Each row was made from one small tree. The marks that hang from a mark follow it in brackets, in alphabetical order. Every link used is in the known rows. Write each row's tree.
(in the rows, 128 means zero)
Known rows:
Z(D(A)): [130 133 116 149 141 126 119 117 139 119 160 153  99 132 150 107 129 151
 114 109 134 123 147 109 130 135 137 119 129]
Q(C D(A) Y): [ 76  91 152 129 130 173 147 130 147  98 104 123  93 158 147  95 102 127
 103 138 153 140 171 140 135 135 135 115 121]
Y(J(X)): [152 144 122 129 128 135 125 143 128 170 133 114 137 120  98 156 116 101
 147 124 119 140  99 118 111 127 145 141 140]
Y(J(X(B F(H K)))): [202 210 132  91  98  69 128 140  86 165 139 109 218  96  46 211 175  57
 200 122  85 105  54 135  88 134 112 151 156]
C(Q(D(Z) Y(J)) T): [ 93  69 123 132  96 177 112 102 140 111 100 128  98 160 175  60  98 163
  89 148 147 149 135 119 166  95 126 117 100]
K(F): [175 140 116 132 138 108 121 142 119 175 161 127 129  86 104 147 137 146
 116 137  96 125  98 116 115 132 116 116 141]
C(Q(D(A)) T): [113 102 115 164 116 150 111 127 149  89 129 126  84 159 170  70 113 192
  83 121 156 132 151 127 153 125 118 126  98]
L(T): [122 133 130 159 162 128 117 160 125 142 161 132 105 119 119 149 105 138
 114 112 128 139 130 122 125 136 122 118 118]
J(X(B F)): [188 177 129 135 108  93 130 152 124 159 144 127 189 107  76 188 168 106
 163 126 125 124 105 142 103 129 137 139 155]
Y(J(X(F))): [175 156 119 123 113 112 131 145 127 173 127 116 162 114  71 163 141 103
 156 134 111 141  93 115 110 115 137 143 136]
B(X(F(H K) J)): [173 202 145  95 112  34 123 140  73 160 148 111 205  91  51 210 168  81
 166 109  67  99  58 126 105 155  91 132 138]
E(T(L)): [121 140 111 154 176 136 126 145 118 121 163 129  82 120 145 100 112 152
 112 127 127 137 155 147 124 132 144 122 131]
J(X): [155 151 122 149 134 132 128 151 131 165 147 119 130 118 108 166 125 118
 136 114 124 133 116 128 109 143 135 135 143]
Q(C(T) Y(J(X(B)))): [106 116 166 107  96 157 150 133 146 137  98 113 148 110 115 138 118  89
 148 135 167 142 128 145 125 111 166 134 139]
T(E L): [110 115  96 149 201 126 110 154 125 115 157 129  98 129 171 140 135 152
 115 133 121 135 150 144 110 135 134 131 130]
Z(D(A Q(C Y(J(X))))): [ 82  87 151  88 114 175 154  92 161 110  85 131  96 137 140  76 101  93
 144 122 174 136 150 116 161 114 183 137 125]
Q(C Y): [105 100 151 129 141 154 144 133 127 137 115 124 116 120 123 130 107 122
 103 140 137 143 143 134 127 122 136 115 137]
Z(D): [145 129 125 150 140 125 117 128 125 146 164 158 120 121 140 134 132 139
 120 119 120 129 130 112 122 119 140 106 134]
Q(C D Y(J(X(F)))): [120 108 162 100  91 167 153 144 143 146  84 115 149 143  87 136 122  78
 150 154 139 157 126 139 124 102 152 124 122]
C(T): [140 135 121 159 132 130 125 134 130 139 150 131 112 116 141 129 119 164
 102 123 123 127 130 115 123 139 118 118 130]
F(H K): [169 177 122 125 142  93 121 134  81 151 163 116 146 111 102 178 141 111
 138 111  76 104  87 126  98 157  84 128 145]
Y(J(X(B F))): [182 169 128 117 102  92 127 143 122 165 127 120 198 108  67 181 161  90
 172 140 119 131  88 131 107 111 146 146 150]
B(X(F)): [167 159 136 144 128  73 128 140 114 169 130 129 157 103  83 185 158 129
 132 138 101 133 100 125 122 133 130 137 142]
L(T(E)): [ 95 112 122 163 193 123 112 174 126 122 153 138  97 131 146 152  99 150
 110 112 138 138 140 129 118 135 122 125 105]
X(B F(H K) J): [183 205 134  92 107  37 116 139  71 141 164 123 233  99  58 196 179  79
 173 116  76  87  71 134  93 143  82 120 146]
X(B F): [177 162 125 142 121  77 120 140 110 148 146 138 186 108  89 169 165 129
 141 141 109 121 108 132 110 122 122 125 149]
D(A Q(Y) Z): [ 90 103 110 125 137 146 136  77 138 102 106 131  86 144 165  67 108 156
 104 133 139 116 159 110 161 150 118 138 129]
J(X(B F(H))): [197 199 128 120 105  82 137 154 110 155 156 128 194 105  65 203 176  91
 179 115 107 112  89 147  99 142 119 138 162]
Z(D(A Q(C(T(E))))): [ 68  81 129 142 154 145 131 103 170  67 108 158  76 147 213  64 103 179
 100 113 165 116 192 119 153 123 139 123  97]

Which tree is each row?
[ 38  65 138 146 139 181 136 116 173  63  88 134  69 181 224  66  86 174
  88 133 165 130 211 143 144 135 112 120  90] -> Q(C(T(E)) D(A Z) Y)
[ 93  83 124 138 127 164 121 123 130  93 116 127  87 160 144  76 115 158
  87 135 164 141 140 133 158 125 138 128 114] -> C(Q(D(A) Y))
[ 99 109 132 140 132 144 139 103 162  95 103 124  85 136 170  74 100 167
  98 123 147 116 174 118 150 139 119 130 113] -> D(A Q(C(T)))
[197 197 123  96 110  91 133 139  91 168 140 102 182 105  51 194 155  74
 183 119  76 114  60 121  95 139  99 151 139] -> Y(J(X(F(H K))))
[ 51  58 103 139 166 181 118 132 148  40 119 130  46 163 214  51 124 195
  80 134 186 146 182 156 160 128 149 136  95] -> C(Q(D(A) Y) T(E L))
[ 61  78 146 125 100 189 139  95 169  91  84 120  81 170 188  52  85 144
 104 142 150 140 183 122 149 118 119 117 100] -> Q(C(T) D(A Z) Y(J))
[107 100 118 126 133 142 131  86 125 130 110 136 107 133 157  93 107 142
 104 141 127 122 140 112 153 137 120 126 136] -> D(Q(Y) Z)
[ 77  81 147 111 135 162 148  89 150  90 101 149  86 137 163  65 110 130
 110 125 164 127 173 119 164 121 159 117 125] -> Z(D(A Q(C Y)))
[ 93 112 128 117 104 179 136 110 155 120 103 112 102 169 145  94 102 111
 138 131 146 138 147 125 139 139 139 140 122] -> Q(D(A Z) Y(J(X)))
[209 217 133 109 104  67 131 145  89 157 153 115 212  98  56 220 184  75
 189 113  91  97  72 146  88 150 101 148 158] -> J(X(B F(H K)))
[100  92 117 106 126 146 128  81 124 136  94 128 112 134 145  83 101 126
 117 150 121 131 124 103 157 120 129 130 133] -> D(Q(Y(J)) Z)
[ 71  58 116 155 133 171 110 120 143  83 105 144  85 171 210  71 102 194
  74 138 162 141 162 137 160 111 115 120  92] -> C(Q(D(Z) Y) T(E))
[115 118 129 148 153 155 127 139 149 117 140 118  88 116 175 114 124 152
 105 131 129 136 176 145 123 122 129 115 123] -> Q(C(T(L)))
[ 66  88 124 165 143 161 120 124 181  74 103 133  80 186 229  76  88 185
  93 123 146 120 211 138 131 134  95 120  83] -> Q(C(T(E)) D(A Z))
[162 184 141 105 111  49 128 149  96 158 149 123 187 101  60 192 160  96
 154 112  81 113  75 126 116 147 109 124 141] -> B(X(F(H) J))
[104  85 130  99 126 151 134  89 119 130 113 155 112 121 133  85 118 113
 125 143 139 140 112  99 158 109 172 113 137] -> Z(D(Q(Y(J))))
[193 189 121 119 129  75 127 135  81 152 157 121 170 102  75 184 164 112
 148 121  69 105  78 122  98 146  76 129 141] -> X(F(H K))
[114  89 124 145 123 151 127 121 120 118 127 130  99 117 143  92 118 175
  80 129 159 145 123 124 160 115 135 127 121] -> C(Q(Y) T)
[162 165 131 120 110  62 116 144 107 144 152 133 213 109  77 165 163 112
 146 132 109 115 104 130 109 123 117 112 140] -> X(B F J)
[103  97 166  83 100 154 145 103 144 131  88 144 152 121 122 116 124  67
 163 136 167 135 127 134 146  94 196 123 147] -> Z(D(Q(C Y(J(X(B))))))
[202 205 125 116 116  86 135 146  92 163 152 110 176 103  62 202 164  88
 171 109  83 106  77 132  93 154  89 145 144] -> J(X(F(H K)))
[ 81  75 106 116 159 173 123 142 138  99 112 111  82 124 168  96 122 148
 115 131 180 161 134 149 150 107 174 157 108] -> C(Q(Y(J(X))) T(E L))
[ 82  76 149 119 113 179 130 112 143 133  89 124 115 165 156  94  89 108
 114 156 125 146 155 128 135 102 126 108 115] -> Q(C D(Z) Y(J))
[115 126 111 158 127 142 114 113 152 113 134 130 100 174 175  97 111 160
 109 127 117 120 167 120 128 146  99 122 117] -> Q(D(A Z))
[187 176 118 106 109 105 139 146 112 167 139 115 162 113  61 176 149  86
 172 119  92 127  77 122 107 128 121 143 143] -> Y(J(X(F(H))))
[ 53  49 146 104 140 167 143 100 149  90  83 158  92 133 187  65  97 138
 109 138 165 139 157 115 160  93 168 113 105] -> Z(D(Q(C(T(E)) Y(J))))
[192 186 120 124 115 100 142 153 113 160 154 122 156 113  71 185 157 105
 161 108  99 118  94 132 105 145 108 137 149] -> J(X(F(H)))
[ 90  78 100 158 167 158  96 152 144  78 139 133  78 157 209  86 128 191
  89 133 152 145 165 155 141 114 136 121  94] -> C(Q(D) T(E L))
[198 196 134 127 108  77 123 144 102 162 141 117 208  97  67 207 174  92
 173 127 108 112  89 141  93 137 115 148 150] -> J(X(B F(K)))
[120 118 115 135 141 127 124  94 141 107 138 155  96 136 159  85 126 152
 117 116 140 113 150 103 151 137 143 123 128] -> Z(D(A Q))
